Each row was made from one path, in order. Every step used is in the known rows, and no mark comes twice. Write each row's path.
Known rows:
h r: [-0.81 -1.39 -1.28 -0.47  0.21 -0.91 -0.33  1.30  0.97  1.00 -1.29  0.56
  0.42 -0.62 -0.58  1.87  1.30 -0.41 -0.21 -0.85 -0.74  0.22  0.62  0.25
  1.10 -0.35  0.06 -0.09 -0.19 -0.40 -0.03  0.55  0.04]
v h: [ 0.02  1.09 -1.22  0.35 -0.48 -1.81 -0.52  1.04 -0.72  1.59 -0.57 -0.46
  0.28 -0.96 -1.20 -0.78  0.16 -0.02  0.53  0.43  0.53 -0.07  0.62 -1.42
 -0.35 -1.53  0.13  0.40 -1.91 -1.03  0.07 -0.88  0.22]
h c f: [-1.84 -0.57 -0.66  0.69  0.35  0.16  0.44  0.07  1.80  4.50  0.73 -1.30
 -0.01  0.95  2.96  0.25 -0.54 -0.08 -0.44  0.86 -0.52 -2.67 -0.77 -0.86
 -1.08  0.01 -1.34 -0.02  0.43 -0.64 -0.24  1.12  0.36]
v h c f b r: [-0.75  0.32 -0.27  0.46  0.71 -1.51  0.84 -1.29 -0.20  4.78 -2.25 -1.26
  0.63 -0.25  0.96 -3.63  2.66 -0.42  0.36  0.67 -0.25 -0.96 -0.34 -3.93
 -1.90 -0.86 -2.15  0.97 -1.09 -0.58 -0.26 -1.07  0.03]
f b h: [ 2.04  0.44  1.77  0.43  1.01 -1.78  1.70 -1.70 -4.23  0.33 -1.18  0.62
  0.30 -0.13  0.10 -2.06  2.31 -0.53  0.21  0.79  0.61  0.96 -0.76 -0.47
 -1.84  0.47 -0.67  0.83 -0.41  0.01 -0.01 -2.49 -0.94]
h v b: [ 1.33  1.71  1.35 -0.19  1.34  2.82  0.26  1.63 -0.51 -0.48  1.18 -0.12
 -0.24 -1.54  2.17  1.18 -0.85  0.60 -1.39  1.35 -1.57  1.14  1.23 -1.69
  2.06 -0.82  0.58 -0.43 -1.02 -0.14  0.37  0.04  0.56]
c f b r v: [ 0.08 -0.08  4.36 -1.08  2.47  4.72  0.43 -0.95 -1.54 -0.13 -1.91  0.99
 -0.04  1.12  0.50 -1.53  3.22 -0.20 -0.37 -1.68 -2.05  0.39 -1.80 -1.01
 -2.42  0.83 -0.69  0.15  0.28  1.39  0.25  0.74  0.80]
c f b h v: [ 1.85  0.19  3.79  0.50  2.26  3.49  0.25  0.80 -3.36  1.86  0.14  0.73
  0.22  0.50  3.59  0.16  1.40 -0.31 -1.07  0.19 -1.04 -0.73 -1.14 -0.74
 -3.36  1.00 -0.73  0.71 -0.66  0.25 -0.02 -0.90 -0.36]
h v b c: [ 0.91  2.04  1.80  0.56  1.01  2.83  1.59 -0.19 -1.03  0.99 -0.28  0.56
 -0.82 -1.40  1.44 -0.74 -0.16  0.61 -1.02  2.90 -1.40 -0.22  1.15 -1.78
  4.24 -0.80  0.26 -0.28 -1.24 -0.55  0.40  0.08  0.17]
r b h c: [-0.23  1.01  0.23 -0.31  0.73 -3.58  1.75 -1.44 -0.52  2.86  0.72  0.44
 -1.64  0.12  2.04 -0.34  1.28 -0.70 -0.47  0.31 -0.08 -1.93  0.29 -2.02
  0.71 -0.90  0.81 -0.79 -1.35 -0.84  0.08 -0.69 -0.09]
v h r b: [-0.94  0.46 -0.28 -0.84  0.62 -1.10 -0.01  1.88  0.16  1.57 -0.82  0.84
 -0.83 -1.44 -1.33  0.83  1.92 -0.46 -0.72 -0.58 -1.11  0.08  1.47 -2.67
  1.21 -1.49  1.10 -0.24 -2.52 -1.20  0.20 -0.29  0.71]
c f b r v h: [ 0.32  1.00  3.39 -0.75  1.91  2.78 -0.26  0.21 -2.49  1.28 -2.37  0.62
  0.27  0.03 -0.62 -2.44  3.60 -0.37 -0.02 -1.50 -1.62 -0.39 -1.11 -2.29
 -2.42 -0.60 -0.29  0.47 -1.69  0.32  0.25 -0.08  1.08]
v b r c f: [-2.73  1.04  2.76 -0.01  1.97  1.56  2.79 -3.10  0.02  1.80 -0.55 -1.57
 -1.13  1.32 -1.11 -2.40  0.58 -0.22  0.06  0.13 -1.11 -2.17 -0.03 -1.61
  0.75 -0.07  0.50 -1.13 -1.67  0.03 -0.02  1.06  1.61]
c f: [-1.07 -0.33  2.01  0.43  0.83  2.92  0.13  0.25 -0.17  1.25 -0.10 -0.73
  0.12  1.37  0.91 -0.62 -0.44 -0.09 -0.46 -0.22 -0.59 -1.50 -0.95  0.53
 -2.02  0.96 -0.36 -0.03 -0.19 -0.13 -0.28  0.74  0.51]
h v b r: [ 0.86  1.59  1.19 -1.02  1.44  1.95  0.16  0.33 -0.06 -1.15 -0.91 -0.04
  0.10 -1.30  1.30 -0.16  0.56  0.23 -0.95 -0.38 -1.47  0.86  1.41 -2.37
  2.14 -1.07  1.22 -1.35 -1.54  0.54  0.24  0.15  0.54]
v b r: [-0.10  1.52  0.94 -0.64  1.19 -0.39  1.47 -1.97 -0.93 -1.37 -2.14 -0.67
  0.09 -0.43 -1.40 -2.25  0.86 -0.07 -0.41 -0.19 -0.40  1.26  0.89 -1.66
  1.61 -0.70  0.98 -1.12 -1.46  0.32  0.00 -0.39  0.36]
h v b r c: [-0.60  1.58  0.80 -0.83  1.46  1.01  1.53 -1.12  0.97  0.64  0.70 -0.28
 -1.33 -0.93  0.91 -0.19  0.59  0.12 -0.27  0.30 -1.49 -0.86  1.49 -2.77
  3.57 -1.30  1.52 -1.87 -1.71  0.30  0.43  0.90  1.26]

Write each row's path:
[-2.34  0.33  1.84  0.46  1.17  1.40  1.30  0.39 -0.62  4.32 -2.43  0.89
 -1.31  0.27 -0.98 -1.77  2.27 -0.51 -0.64  0.65 -1.37 -2.34  0.13 -1.96
  1.24 -0.62  0.42  0.31 -2.93 -1.56  0.05  0.43  0.73] => v h r b c f
[-2.22 -0.34 -2.78  0.20 -0.45 -4.43  0.71  1.14  1.35  4.11 -0.07  0.02
 -0.61 -1.49 -1.92  1.27  1.34 -0.52  0.94  0.33 -0.19 -1.73  1.40 -1.62
  2.43 -2.14  0.63  0.27 -1.99 -1.65  0.16  0.31  1.05] => v h r c
[-1.51  0.89 -0.08 -0.78  0.47 -1.41 -0.84  0.82  1.35  4.58 -1.40 -0.17
 -0.15  0.12  1.50 -0.20  2.10 -0.55  0.26 -1.82 -1.07 -3.06 -0.49 -2.14
 -0.28 -2.31  0.22 -0.41 -2.28 -0.70  0.35  1.55  1.45] => b r v h c f
[ 0.48  1.94 -0.48  0.72  0.78 -5.30  2.65 -1.17 -1.99  2.97  0.19 -1.35
 -0.05 -0.62  1.11 -0.86  0.11 -0.41 -0.17  2.13  0.34 -0.73  0.85 -1.59
  1.99 -1.53  0.19 -0.38 -1.82 -1.39  0.17 -1.34 -0.13] => v b h c
[-1.51 -0.10  2.20  1.41  0.54  2.39  1.21 -1.65 -0.85  2.94 -1.79  0.04
 -0.65  1.60  0.30 -2.31  0.44 -0.04  0.03  1.06 -0.34 -2.97 -1.25  0.65
 -0.22  0.88 -0.52  0.37 -0.45 -0.33 -0.15  0.78  0.04] => b c f
[-1.13 -0.20  0.30  0.86  0.51 -2.73  0.95 -0.67 -0.38  5.06  0.00 -1.16
  0.10  1.35  2.73 -0.45  0.25 -0.80 -0.03  0.19  0.36 -3.69 -1.06  0.01
 -1.54 -0.22 -0.48 -0.14 -0.98 -1.12 -0.25  0.15  0.03] => b h c f
[-0.59  1.97  5.04  0.51  2.11  5.03  2.12 -0.84 -2.37  1.81 -0.88  0.29
 -1.28  1.01  0.01 -2.22  1.03  0.39 -0.99  1.67 -2.08 -1.35 -0.83 -0.02
  2.28 -0.03  0.29 -0.14 -1.39 -0.40  0.50  1.37  1.30] => r v b c f
[-0.72  0.97  2.46 -0.01  0.65  1.88  1.92 -2.33 -0.64  0.49 -0.69  1.40
 -2.30  0.32 -0.20 -2.47  1.45  0.02 -0.59  1.36 -0.69 -0.99 -0.02 -1.45
  2.30  0.13  0.39 -0.57 -0.79 -0.14  0.27 -0.15 -0.03] => r b c
[ 0.40 -0.76  3.74 -0.44  2.52  1.77  0.61  1.32 -3.38  2.19 -1.51  1.95
  0.19  0.56  0.64  1.20  3.65 -0.79 -0.73 -1.45 -2.06 -0.42 -1.66  0.72
 -1.85  0.43 -0.24  0.53 -0.85 -0.32  0.23  0.13  0.47] => c f b h r v
[-1.52 -0.81 -0.80 -0.05  0.35 -5.49  1.54 -0.57 -0.34  3.45 -0.53  0.60
 -0.78 -0.04 -1.11  2.03  1.89 -1.15  0.82 -0.42  0.24 -2.60  0.29  0.81
  1.90 -0.92  1.21 -0.55 -1.74 -1.06  0.15  0.34  0.20] => b h r c
[ 0.76 -0.22  1.12 -0.46  1.06  0.52  0.81 -2.41 -1.29 -0.76 -2.59  0.52
  0.44 -0.35 -0.49 -3.11  2.91 -0.28  0.17 -0.39 -0.22  1.80 -0.23 -1.83
 -0.86  0.42 -0.78  0.15  0.39  1.12 -0.12 -1.34 -0.63] => f b r
[ 1.58  0.51  0.78 -0.27  0.56 -0.58 -0.63  1.51 -1.33  0.93  0.30  1.21
  0.03 -0.61  2.33  1.67  0.26 -0.36 -0.36 -0.55 -0.15 -1.44  0.05  0.18
  0.04 -0.63  1.07 -0.47 -1.41 -0.21  0.19 -0.33 -0.29] => b h v
[ 0.65  1.72  0.41 -0.58  0.08 -0.76 -1.26  2.25 -0.79  0.92  0.17  0.74
 -0.36 -0.98 -0.71  0.85  1.15  0.04  0.11 -0.59 -0.76 -0.27  0.39 -0.83
  0.62 -2.13  0.76  0.28 -2.06 -0.83  0.59  0.37  1.14] => r v h
[ 0.80  1.24 -0.94 -0.84  0.51 -2.74  0.15 -0.09 -0.12  2.89 -1.49  0.84
  0.03 -1.86  0.87 -1.48  3.99 -0.39  0.44  0.06 -0.98  0.67  0.35 -3.95
  0.99 -2.51 -1.01  0.57 -1.12 -0.24  0.52 -0.63  0.56] => f b r v h c
[-1.52 -0.42  2.68  0.95  1.52  3.20  2.26 -2.06 -0.77  2.76  1.40 -0.53
 -1.04  1.35  0.77 -1.95  1.15  0.04  0.29  1.63 -0.98 -1.31 -1.15 -1.51
 -1.46  1.32 -1.58  0.88  0.87  0.18  0.00 -0.10  0.81] => r c f b
[-0.02 -0.90 -0.74 -0.25  0.29 -4.28  0.37  0.68 -1.31  1.58 -1.94  0.70
  0.42 -0.33 -0.63  1.35  1.89 -0.98  0.10 -1.18  0.38 -0.90  0.35  1.24
  0.42 -0.62  0.84 -0.33 -1.66 -0.84 -0.08 -0.30 -0.50] => b h r
[ 1.17  2.09  1.87  0.45  1.22 -2.35  2.01 -1.01 -3.90  0.15 -0.57 -0.56
  0.00  0.05 -1.14 -1.56  0.27 -0.35 -0.29  1.02  0.35  0.49  0.50 -0.33
  0.87 -0.65  0.85 -0.41 -2.35 -0.80  0.09 -1.63 -0.01] => v b h
[-0.43  1.15  1.79 -0.24  1.39  0.76  1.66  0.48 -1.09  1.54 -1.79  1.55
 -0.99 -1.19 -1.20  0.41  2.36 -0.11 -0.70  1.33 -2.18  0.39  0.67 -0.16
  5.40 -1.27  0.95 -0.16 -1.46 -0.83  0.75  1.02  0.83] => h r v b c
[-0.45  0.54 -0.28  1.29  0.62 -1.02  1.05  0.15 -0.64  5.73 -0.23 -1.42
  0.44 -0.42  1.97 -1.96  1.16 -0.06 -0.08  2.35 -0.41 -0.58 -0.39 -3.72
 -1.95 -0.68 -2.75  1.74 -0.57 -1.22 -0.07 -1.32  0.27] => v h c f b
[ 0.19  0.14  3.79  0.67  2.06  2.80  1.49 -0.65 -2.16  3.73  1.64  0.41
 -1.07  0.74  3.01  0.04  1.32 -0.31 -0.29  0.90 -1.13 -2.89 -1.22 -1.46
 -1.38  0.52 -0.64  0.42 -0.68 -0.13  0.21 -0.31  0.51] => r c f b h v
[ 0.45  2.58  3.06  0.12  1.23  1.57  2.03 -0.84 -2.34  0.12 -0.61  1.02
 -1.36 -0.50 -0.73 -1.38  1.35  0.37 -0.52  2.08 -1.66  0.10  0.25 -0.58
  4.43 -1.01  0.63 -0.15 -1.42 -0.47  0.75  0.57  0.76] => r v b c
[-1.80  1.14  2.73 -0.43  2.23  3.61  1.44 -0.98  0.86  2.02  0.71 -0.61
 -1.23  0.46  1.87 -0.49  0.00  0.15 -0.60  0.07 -2.12 -2.40  0.41 -2.21
  1.36 -0.50  1.39 -1.56 -1.64  0.27  0.14  1.75  1.87] => h v b r c f
[ 1.33  1.40  1.47 -1.10  1.13  0.31 -0.25  0.01 -2.30 -0.06 -2.40  1.40
  0.10 -1.20 -1.03 -1.93  4.00 -0.20  0.25 -0.98 -1.07  1.55 -0.03 -2.69
 -0.34 -1.62 -0.04  0.42 -1.62  0.41  0.53 -0.84  0.59] => f b r v h
[-1.40  0.69  3.55  0.11  2.25  3.35  1.72  0.66 -1.48  2.47 -1.90  0.82
 -0.88  0.31 -0.41 -0.07  2.06 -0.03 -1.18  0.73 -2.71 -1.03 -0.31  0.24
  3.30 -0.19  0.77 -0.12 -1.65 -0.93  0.45  2.02  1.31] => h r v b c f
[-0.02  1.10  1.17  0.34  1.26  1.13  0.42  1.42 -0.73  4.68  0.35 -0.17
 -0.08 -0.43  2.44 -0.46  2.09 -0.09 -0.26  1.36 -1.82 -0.85 -0.76 -3.03
 -1.23 -1.21 -2.00  1.59 -0.62 -1.04  0.48 -0.14  1.08] => r v h c f b
[-2.69 -0.71  2.82  0.12  1.69  3.57  1.57 -0.68  0.12  2.84 -2.02  1.54
 -1.72  1.10  0.11 -1.14  2.06 -0.42 -1.20  0.12 -1.93 -2.16 -0.66 -0.76
  1.36  0.79  0.25 -0.54 -0.95 -0.59 -0.07  1.25  0.51] => h r b c f
[ 1.17  0.41  2.40 -1.40  1.55  2.01  0.38 -1.02 -1.48 -1.63 -1.52  1.69
 -0.25 -0.44 -0.13 -1.07  3.77 -0.18  0.04 -1.32 -1.61  1.73 -0.65 -1.44
 -0.13 -0.17 -0.26  0.03  0.17  1.37  0.43 -0.16  0.25] => f b r v
[-1.01 -0.61  0.90  0.15  1.23  0.18  1.42 -2.54  0.44  3.47 -1.62 -0.89
  0.36  0.66  2.18 -2.75  2.39 -0.36 -0.08  0.40 -0.78 -0.78 -0.96 -2.82
 -1.68  0.57 -2.01  0.28  0.85  0.51 -0.26 -0.29 -0.09] => h c f b r
